What can hang from each mark
z_423: z_800
z_800: z_423 z_883
z_787: z_252 z_488 z_883 z_962
z_883: z_473 z_787 z_800
z_488: z_787
z_720: z_787
z_473: z_883

Known rows, with every way that one mark hangs from another
z_787[z_883[z_473 z_800]]: [ 10  11  -1 -24  47  -5   9 -31   1  14  11 -35   5 -22  -7   4 -12  -6
   5  27   2]
z_473[z_883[z_787 z_800]]: [-11 -16  -2 -19  42  -2  58 -24  44  -4 -13 -18  17  14   0 -12   1   8
   7  18   0]
z_473[z_883[z_787]]: [-21 -18 -17   5  16  21  71 -22  21 -30  -3 -21  15  30  18  -9   2 -13
   8  19  -9]
z_800[z_423 z_883[z_473 z_787[z_962]]]: [-26 -19 -14  33  18 -37  -8  52 -26   4  28  39  -2   7  13  -1  10  31
  -1 -20   8]
z_720[z_787[z_488 z_883[z_800[z_423]]]]: [  6   1 -23  20 -20   1  37   4  19  33  -7 -18 -17  13 -29   2  -3   0
   4 -23   2]
z_473[z_883[z_787[z_962] z_800]]: [  3 -17  19 -33  33  13  21 -14  43 -23 -39  -8  12   1 -10 -13   6  14
   4  30   1]
z_800[z_883[z_473]]: [-25 -19 -48  29  35 -23  27  -3 -29 -13  53  -2   3   8   7  -6  12  25
  11 -17   3]
z_800[z_423 z_883[z_473]]: [-43 -16 -70  58  22 -29  46  39 -40   8  53  11   4   2  13 -16  17  18
  11 -48   2]
z_488[z_787]: [-34   3 -19  33 -24  42  34 -45   3  -6  19  -6   6 -13  52 -10  -9  24
  13  -8   5]
z_720[z_787[z_488 z_962]]: [  4 -11  -4  22 -49  35  -5 -15  14 -31 -21   0 -32  13 -30   3   3  36
   6   2   3]
z_787[z_252 z_883[z_473 z_800]]: [ 37  27  19 -46  19 -21 -20  -4   8  18  -7 -21  -1 -19 -14   1  -1 -36
  -5  24 -11]
z_720[z_787[z_883[z_473] z_962]]: [  4   0   6  10   1   8 -31 -21   1 -16 -11  -8 -11  -5  -7  14  -4  26
  10  19   2]
z_473[z_883[z_787[z_488]]]: [ -3 -18  -2  -8  -5  19  73  -6  26 -33 -12 -11   4  37  -8  -8  -2 -27
  -3  29  -6]
z_488[z_787[z_252 z_883]]: [ 10  21   4  -5 -46  33   8 -16  -2   4  -7 -13   9 -13  45  -5  -4 -38
  -3   3 -12]
z_800[z_423 z_883[z_787]]: [-44 -25 -55  55   7 -13  60  35 -30  14  43   5   5  25  27  -6  18  11
   0 -48  -1]
z_883[z_787 z_800]: [-10  -4  11 -11  28  -2  21 -39  26  19   7 -12  -2   6   9   4  -9  29
   2  13   5]
z_720[z_787]: [-30 -11 -44  53 -13  20  37 -43  11  -6  14 -17 -10  21   9   2   2  40
  20 -22  -3]
z_488[z_787[z_883]]: [-14   7 -12  16 -20  45  35 -40  -8  -1  11 -27  13 -16  51  -2 -11 -17
   6   8  -1]
z_423[z_800[z_883[z_473]]]: [-44 -21 -35  38  32  -4  -9 -20 -28  -9  29  10  32  13 -11   1   1  21
  13 -53  11]
z_423[z_800[z_883[z_473 z_787]]]: [-41 -23  -4  27  41 -28 -19 -16 -18   2  26  27  32  27   0  16 -11  24
   7 -40  14]

Rows
[  6 -21  20  -8   8 -35 -22  25 -12 -17  19  33 -15  18 -14  11   1  25
 -11  17  11]
z_800[z_883[z_473 z_787[z_488 z_962]]]
[ -4  11   9   3 -18  42 -10  -2   4  14 -25  -5   9 -46  28 -12  -2   7
   2  -8   7]
z_488[z_787[z_883[z_800[z_423]] z_962]]
[ 48  27  18 -35 -35  -1  -2  16 -10  -8  -6 -14 -16   4 -23   6  -7 -71
 -16  36 -14]
z_787[z_252 z_488 z_883[z_473]]
[ 11  15  10 -16  23  10 -24  15  -7   6 -18 -16  -3 -42 -17  -6   1  -3
   2  12   3]
z_787[z_883[z_473 z_800[z_423]] z_962]
[ 52  28  44 -61   4  -2 -67   8   7  -3 -38  -9  -7 -36 -25   0   6 -26
  -9  37  -9]
z_787[z_252 z_883[z_473 z_800] z_962]
[-27  11 -21  21  36 -19  18   3  10  30  22   0  -4 -23   0 -16  -6  32
  15 -18   9]
z_883[z_473 z_800[z_423]]
[  6 -28   1   1 -16   1   4  17 -16 -27   9  11 -13  23 -15   3  15  11
 -14   4   3]
z_800[z_883[z_787[z_488 z_962]]]
[ 34   9  17 -23 -22   8 -47  -7  23   5 -48 -15 -14  -8 -27   5  12   3
  -1   0 -11]
z_720[z_787[z_252 z_883[z_800] z_962]]
[ 33  21  41 -42 -33  31 -50 -10  15   6 -44  -1   4 -42  19  -6   0 -12
  -7  13  -4]
z_488[z_787[z_252 z_883[z_800] z_962]]
[-26 -21   7  17  20 -28 -19  -3 -14   4  22  36  19  36 -20  16 -14  12
  -3 -30  17]
z_423[z_800[z_883[z_473 z_787[z_488]]]]
[ 11  14  43 -28  13   7 -47 -26  15   5 -16   7   7 -49  21  -2 -20  24
   5  28  13]
z_488[z_787[z_883[z_473 z_800] z_962]]
[-22 -11   8   9  19 -36 -41   4 -13  10  12  38  27  30  -5  14  -5   5
  -5 -42   5]
z_423[z_800[z_883[z_473 z_787[z_252]]]]
[  6  24   2  -6 -29  13   7  10  12  42 -14  -3  10 -27  35 -14  -1 -26
  -3 -24  -6]
z_488[z_787[z_252 z_883[z_800[z_423]]]]
[-24 -18  -9  19  -2  -2 -16  -3 -15   2   4  17  27  35  -3   9   6  -8
  -6 -55  -1]
z_423[z_800[z_883[z_787[z_252]]]]
[-22 -10 -41  36 -18 -25  34  56 -24  21  27  18   1  30  24  -7  24 -12
 -10 -49 -11]
z_800[z_423 z_883[z_787[z_252]]]
[ 22  10   1 -13  -8  12  27 -10 -15 -16  13 -29 -11   2 -18   8 -12 -44
  -4  40  -1]
z_787[z_488 z_883[z_473]]
[ 10  -8  22 -16  10 -46 -47  32 -12 -12  11  39  -7  14   2   5  11  16
 -11   8  -3]
z_800[z_883[z_473 z_787[z_252 z_962]]]
[ 16   9  13 -14   5  31 -24 -16 -22 -34 -12 -27  -3 -27  -3   6   0 -17
   1  44  -5]
z_787[z_883[z_473] z_962]
[-20  -6 -20  27   7 -62   8  65 -21  28  38  41  -2  24  22  -1  11   2
  -6 -35  -4]
z_800[z_423 z_883[z_473 z_787[z_252]]]
[-24   8  15   4  42 -47   6   7  22  45  20  22  -5  -2  12   1 -18  36
   6  -2  13]
z_883[z_473 z_787 z_800[z_423]]
[ 71  21  39 -66 -46  31 -39  19  10 -16 -58 -22 -22 -23 -53  -3  13 -54
 -23  34 -12]
z_787[z_252 z_488 z_883[z_800] z_962]
[-15  19   4   7  16  -8   9  -7   9  43  15   4  13 -34  39  -7 -20   9
  10  -9  12]
z_488[z_787[z_883[z_473 z_800[z_423]]]]
[ 64  28  46 -54 -49  18 -51  30 -10 -33 -38   0 -24 -15 -37   4   1 -60
 -22  53 -15]
z_787[z_252 z_488 z_883[z_473] z_962]
[ 45   9  18 -15 -72  24 -32  13  10 -20 -48  -4 -28  12 -36  10   9 -26
 -12  12 -14]
z_720[z_787[z_252 z_488 z_883 z_962]]
[ 26   1  20  -2 -24   5 -31  -6   6 -20 -21   1 -25   5 -32  15 -10  11
   2  26   3]
z_720[z_787[z_488 z_883[z_473] z_962]]
